What can hang from each mark:
J: V
V: G J X
X: C Q V
Y: R W
Q: R X
L: Y
C: G X
B: G
G: B C
R: Q Y
W: Y

Each row was made from one small tree. The marks that hang from a mark follow it in brackets, in alphabetical order. Every link used is in the known rows. Write each row's tree.
Known rows:
R{Q{X} Y}: [ 2.99 -2.00  1.78 -0.29 -2.29  1.46 -4.19 -1.93 -3.70 -1.45  2.54  1.31
 -0.72  1.67 -0.37 -0.37 -0.50  1.10  1.12  1.20  1.28  2.02  0.97  1.42
 -0.35]
V{G{B C} X}: [-1.38 -1.01  0.93 -1.10  0.35  1.91  0.51 -0.62  8.80 -0.05 -0.92 -1.11
 -0.70  0.42  1.20  0.77  2.06 -1.54  1.13  0.27 -1.09 -0.33 -0.95 -1.34
 -2.94]
J{V{G X{Q}}}: [ 1.53 -1.16 -3.41 -0.29  0.97  1.24  2.94  0.00  4.58 -0.49  1.98  3.59
  2.48 -0.24  1.84 -1.45  1.67 -0.16 -0.05 -2.13 -2.47  2.57 -0.96  0.18
 -2.58]
V{G{B C} J X{Q{R}}}: [-1.35  0.70 -3.95 -0.29  2.20 -1.65 -1.65  0.98  7.65 -0.23 -1.17 -2.28
 -0.51 -2.42  0.33  0.63  2.07  0.76 -0.40  0.33  0.74 -1.98 -2.66 -3.01
 -1.78]
R{Q}: [ 2.06 -2.08  1.60  0.29 -1.86  0.87  1.03 -1.05 -0.18 -1.38  0.77  1.28
 -0.16  1.03  0.94 -0.10 -0.66 -0.25  0.15 -0.54 -0.91  2.72  1.25 -0.62
 -2.14]
X{C{G} Q{R{Y{W}}} V}: [-1.19  1.31 -2.07  0.28  0.92 -0.47  2.11  0.83 -4.22  0.33 -0.32 -0.08
 -0.12  1.08 -3.92  0.08 -0.29  0.36  0.82  0.19  1.12 -1.35  0.97  0.01
  2.75]
C{G{B} X{V{J}}}: [-2.22  1.56  2.23  1.18 -0.57  1.81  2.32  0.83 -4.50  1.55  1.34  0.34
  0.17 -1.93  0.68  0.67  1.83 -1.77  0.31 -0.03  0.10 -0.38  0.76 -0.37
  1.33]
G{B C{X{V}}}: [-3.17 -0.33  4.30 -1.52 -0.96  1.24  2.52  0.59  1.45  2.19 -1.18 -1.56
 -0.74  0.54  0.56  2.02 -0.28 -1.51  1.92  2.34 -0.16  0.12  0.55 -1.50
 -0.88]
W{Y{R{Q{X{V{J}}}}}}: [ 2.34  2.81 -1.05  0.17  1.11 -2.79 -1.06  0.89 -2.89 -2.01  1.53  0.12
  0.29 -0.54  2.52 -0.52 -1.69  0.67  0.48 -2.74 -0.43 -0.06 -0.28  1.97
  1.36]
C{X}: [ 2.11 -1.59  4.44 -0.03 -2.21  1.06  1.45 -0.83 -2.07  2.42  0.01  0.89
  0.84  0.75  2.61  0.11 -0.35 -1.09 -0.72 -0.13 -1.44  2.49  1.41  1.14
 -1.21]
R{Q Y}: [ 2.37 -1.66  1.38 -0.27 -2.70  1.18  0.10 -1.59 -1.48 -1.13  2.41  1.38
 -0.93  2.02 -0.92 -0.22 -0.35  0.10  0.98  0.21  0.63  2.63  1.28 -0.25
 -0.49]
J{V}: [ 1.83 -2.12  2.78 -0.62 -2.14  0.58  3.48 -0.57  0.05 -0.28  1.06  2.97
  1.62  1.66  1.31 -0.53  0.18 -1.34 -1.13  0.18 -2.68  4.52  1.38  0.60
 -2.22]
G{B C{X{Q{R{Y}} V{J}}}}: [-2.94  1.87 -0.49 -1.25  0.04 -1.91 -0.63  1.52 -0.95  2.31  0.22 -2.65
 -1.34 -1.42 -2.09  1.66 -0.07  1.12  1.31  3.00  3.27 -1.71 -1.09 -2.74
  1.89]
R{Q{X{C{G} V}} Y{W}}: [ 0.12  0.26 -0.86  0.53  0.36  3.62 -1.02 -1.20 -6.06 -2.58  1.35  0.34
 -0.26  0.72 -4.23 -0.52 -0.47  0.03  1.80  0.01  1.51 -0.99  0.90  2.40
  2.93]
L{Y{R{Q{X}} W}}: [ 3.46 -0.78  2.43 -0.41  0.49 -0.83 -4.50 -1.93 -2.54 -2.14  0.11  0.88
 -0.58  1.44  0.41 -0.10 -2.95  2.11 -1.43 -0.66 -0.56 -1.20  2.16  4.78
  0.11]
V{J X}: [ 2.58  0.48  0.82  0.57  0.26  1.97  1.28 -0.77  0.79  0.13  1.37  0.40
  1.29 -2.14  2.76  0.18  0.60 -1.23  0.26 -1.62 -1.43  1.90 -0.87  1.20
 -1.29]
Y{R{Q{X{V{G}}}} W}: [ 1.84 -0.01 -1.98  1.15  1.36 -0.44 -1.53  0.05  1.68 -2.72  0.79  1.83
  0.48  0.16 -0.54 -0.91 -0.99  0.97  0.26 -1.22 -1.33 -1.25 -0.48  2.66
 -0.29]
Y{R}: [ 1.63 -0.91  3.38  0.04 -2.36 -2.99  1.21  0.26  0.61  0.95 -0.44  0.21
  0.25  1.55  3.83  0.34 -0.52 -0.77 -1.43 -0.54 -2.12  2.25  1.78  0.37
 -0.95]
V{G J X{Q{R}}}: [ 2.67  0.97 -4.77  1.12  1.98 -1.79 -0.69  0.65  3.53 -0.02  0.75  0.66
  1.50 -2.66  2.27 -0.76  1.51  0.84 -0.48 -1.97 -0.18 -0.22 -2.42 -0.01
 -1.63]
V{G{B} X{C}}: [-2.36  0.31 -0.63 -0.32  0.95  2.01  1.65 -0.50  5.59 -0.05 -2.48 -0.97
 -0.29 -0.21  1.67 -0.48  0.62 -2.45  0.34 -2.01 -1.09 -0.16 -1.81 -1.31
 -0.85]
B{G{C{X{Q V{J}}}}}: [-0.77 -0.74  0.23  1.03 -0.35  0.17  3.95  1.11  1.51  4.05 -0.23 -0.83
  1.61 -1.84  0.37  0.40  0.21  0.01  0.55  0.51  0.43  0.40 -0.51 -1.28
  0.10]
V{G J X{Q}}: [ 1.63  1.31 -4.09  1.36  2.05  2.17  0.72  0.03  4.97  0.24  1.28  1.29
  1.49 -2.23  2.88 -0.91  1.31  0.12 -0.13 -2.99 -1.34  0.47 -2.43 -0.72
 -1.85]
G{B C{X{Q{R} V}}}: [-3.47 -0.36  1.11 -1.68 -0.01 -2.74  0.81  2.05  0.41  2.49 -1.99 -2.13
 -0.76 -0.27 -0.02  2.07 -0.35  0.68  1.49  2.98  1.13 -1.11  0.26 -2.76
 -0.59]
Y{R{Q{X{C{G{B}} V}}} W}: [-3.67  0.58 -0.67  0.49  0.94 -0.52 -1.22  0.55 -3.86 -2.91 -1.67 -1.56
 -1.28 -0.72 -2.36  0.11 -0.76 -0.17 -0.34 -0.31 -0.02 -2.78  1.13  0.33
  3.03]
Q{R X{C}}: [ 1.76 -1.11  2.15 -0.31 -0.93 -2.72 -2.95 -0.48 -2.96  0.14 -2.98 -1.49
  0.56  0.77  2.40 -0.06 -1.33 -0.33 -0.83  1.35  0.42  0.98  0.15  1.74
 -0.37]

Write each row's tree:
[-2.50  1.53 -1.05  1.04  0.33 -2.11  0.46  2.30 -5.53  1.78  0.61 -0.22
  0.11 -2.74  0.05  0.84  1.73  0.42 -0.21  0.70  1.39 -1.54  0.45 -1.75
  1.61]  C{G{B} X{Q{R} V{J}}}
[-2.03  1.67  0.12  0.12  1.47  2.15 -1.92  0.35  5.54 -0.55 -0.56 -1.10
 -0.46 -0.44  0.91  0.70  0.78 -0.68  1.18  1.67  0.32 -1.52 -2.53 -1.18
 -1.53]  Q{X{V{G{B C} J}}}
[ 2.61 -1.85  1.24  0.45 -0.30 -0.66 -3.39 -1.16 -1.62 -2.24 -0.11  0.44
 -0.23  0.23 -0.34 -0.43 -1.61  1.42 -1.97 -0.44 -1.75  0.16  1.21  2.28
 -0.21]  Y{R{Q{X}} W}
[-2.07  3.06 -2.32  0.70  1.60  1.32  4.02  1.33  0.22  0.86 -1.58 -0.79
  1.02 -1.39  1.89  0.10 -2.12 -0.83  0.64 -1.65 -0.22  0.73 -1.95 -2.66
  0.70]  X{C Q V{J}}
[ 0.14  0.20 -0.67  0.33 -1.42  1.38 -1.20 -0.46 -6.65 -2.00  1.95 -0.04
 -0.01  0.91 -1.15 -0.16  0.12 -0.24  2.87  0.58  2.84  0.15  1.12  1.78
  2.59]  R{Q{X{C{G} V}} Y}
[-2.64 -0.49 -2.98 -1.59 -0.46 -2.30  0.79  0.63 -3.40 -0.69  0.73 -0.45
  0.00 -0.58 -2.31 -0.32  2.28 -0.16 -0.12  0.46  1.54  0.33  0.79 -1.09
  2.57]  J{V{X{C{G{B}} Q{R{Y}}}}}
[ 1.82 -0.58  1.90 -0.57 -0.07 -0.25 -3.75 -1.74 -3.70 -0.18 -1.84 -1.06
 -0.40  1.61 -2.65 -0.50 -1.75  0.33 -1.17  1.55  0.65 -0.23 -0.08  2.78
  1.61]  Q{R{Y{W}} X{C}}
[ 1.77 -1.53  1.20 -0.07 -1.19 -2.91 -0.40  0.57 -3.03  2.69 -0.70  0.38
  0.89 -0.09  2.08  0.19 -0.43  1.14 -1.15  0.63 -0.15  1.24  1.10 -0.11
 -0.98]  C{X{Q{R}}}
[ 0.10 -3.83  2.62  0.18 -2.24 -0.26  2.17 -0.10  2.18  4.50 -1.40 -0.72
  0.88  0.65  0.78  0.13  0.61  0.34 -0.94  0.90 -0.47  1.45  1.47 -1.32
 -1.41]  B{G{C{X{Q}}}}
[-1.29  0.36  1.27  0.14 -0.27  1.92  0.00 -0.46  5.84  1.48 -1.28 -1.85
 -0.53 -0.80  0.74  0.18  1.10 -1.24 -1.85  0.42 -0.08 -0.61 -1.60 -2.00
 -1.09]  V{G{B C{X}} J}
[-1.03 -1.46  1.03 -0.40 -1.00  1.11  2.59 -0.46  4.61 -0.72  0.12  2.98
  0.19  1.94  0.33 -1.19  1.41 -1.75 -1.56 -0.28 -2.52  2.49 -0.09 -1.58
 -2.49]  J{V{G{B}}}
[ 2.28 -1.60  1.18  0.12 -0.97  3.39  0.31 -2.36 -1.00 -1.66  1.92  1.76
 -1.23  1.89 -4.12 -0.58 -1.00  0.41 -0.05 -0.32 -0.63  1.56  1.15  0.41
 -0.19]  R{Q Y{W}}
[ 0.88  1.84 -0.73  1.24  0.30 -2.25 -1.28  1.05 -6.14 -0.67 -0.58 -1.37
  1.61 -1.78  1.57  0.16  0.55 -0.73  0.24  0.85  1.81 -0.68 -0.34  2.37
  1.89]  Q{R X{C{G} V{J}}}
[-2.00 -1.76  5.22 -1.48 -1.93  1.24  0.52 -0.61  2.16  2.27 -1.90 -2.14
 -1.20  0.92  0.73  1.43  0.13 -1.22 -0.61  2.09 -0.55  0.62  1.08 -1.75
 -1.46]  G{B C{X}}
[-1.56 -1.72 -3.48 -1.93  1.12 -2.52  0.55  0.98  7.45 -1.02 -0.51 -0.07
  0.37 -0.51 -0.66  0.21  2.31  0.53 -0.22  1.15 -0.51  0.03 -1.13 -2.06
 -2.47]  J{V{G{B C} X{Q{R}}}}
[ 2.47  1.52 -1.87 -0.05  0.91 -3.02 -0.94  0.73  1.13 -1.94  1.10  1.56
  0.31  1.93  2.78 -1.26 -0.58  0.50  1.35 -3.21 -1.07 -0.46 -0.07  2.31
 -0.08]  W{Y{R{Q{X{V{G}}}}}}
[ 2.69  1.04 -0.85  0.23  2.12 -0.51 -2.63 -0.76  0.70 -2.67  0.86  2.22
  0.11  1.37  0.22 -0.66 -2.25  1.66  0.78 -1.51 -0.28 -2.67  0.42  5.20
  0.03]  L{Y{R{Q{X{V{G}}}} W}}
[-3.17  1.18 -2.64  0.36  2.19 -0.20 -1.24  0.33  2.58 -2.94 -2.77 -1.08
 -1.29 -0.29 -1.96 -0.89 -1.90 -0.11 -0.32 -1.33 -0.51 -3.02 -1.67 -0.14
  1.63]  Y{R{Q{X{C V{G{B}}}}} W}
[-2.20  2.02 -1.24  0.56 -0.49 -1.79 -0.53  1.82 -6.84  2.09  2.26 -0.26
 -0.67 -1.81 -1.82  0.65  1.95  0.78  0.62  1.30  2.95 -1.58  0.50 -1.41
  3.18]  C{G{B} X{Q{R{Y}} V{J}}}
[ 1.12  2.71 -4.48  1.25  2.50  0.24  0.58  0.72  1.95  0.02  1.59  1.93
  0.19 -0.33 -3.45 -0.95 -0.16  1.27  0.23 -0.67  0.41 -1.43 -2.40 -0.25
  0.67]  X{Q{R{Y{W}}} V{G J}}
[ 1.86 -1.49  2.27 -0.24 -1.51  1.23  1.10 -0.78  5.23  1.93 -0.74 -0.47
  0.88  1.39  2.16  0.06  0.74 -1.12 -0.66  0.42 -0.77  0.93  0.06  0.46
 -2.34]  V{G{C{X}}}
[-4.96  3.63 -4.14  0.88  2.63  1.96  3.02  1.55  4.82  0.44 -2.47 -0.75
 -0.44 -1.20  0.81 -0.54 -0.85 -1.11  0.20 -2.04 -0.09 -1.30 -3.45 -4.75
  0.39]  X{C Q V{G{B} J}}
[ 2.81 -0.52  1.99 -0.43  0.03 -1.04 -0.21 -1.59 -0.35 -1.80 -0.11  0.95
 -0.81  1.79 -0.10  0.02 -2.81  1.14 -1.53 -1.70 -1.11 -0.41  2.47  3.04
 -0.10]  L{Y{R{Q} W}}
[-2.01 -1.32  1.95 -2.11 -1.75 -2.39 -2.33  0.31 -0.30  2.73 -0.96 -2.54
 -2.02  1.07 -1.64  1.45  0.27  1.41 -0.28  3.57  2.38 -0.61  0.88 -2.82
  0.43]  G{B C{X{Q{R{Y}}}}}
[ 1.02  1.99 -1.86  1.36  0.93  0.10  0.41  0.74 -6.90  1.57  2.78  0.92
  0.77 -1.87 -3.71 -0.16  0.94  1.38 -0.24  0.23  1.53 -1.62  0.56  1.53
  3.14]  C{G X{Q{R{Y{W}}} V{J}}}
[-2.06 -1.04  0.55  0.10 -0.23  3.90 -3.80 -2.10 -4.82 -2.62 -0.34 -0.98
 -2.29  1.02 -5.28 -0.66  0.12  0.14 -0.86  0.52  1.25 -1.55  1.23 -0.09
  2.66]  R{Q{X{C{G{B}}}} Y{W}}
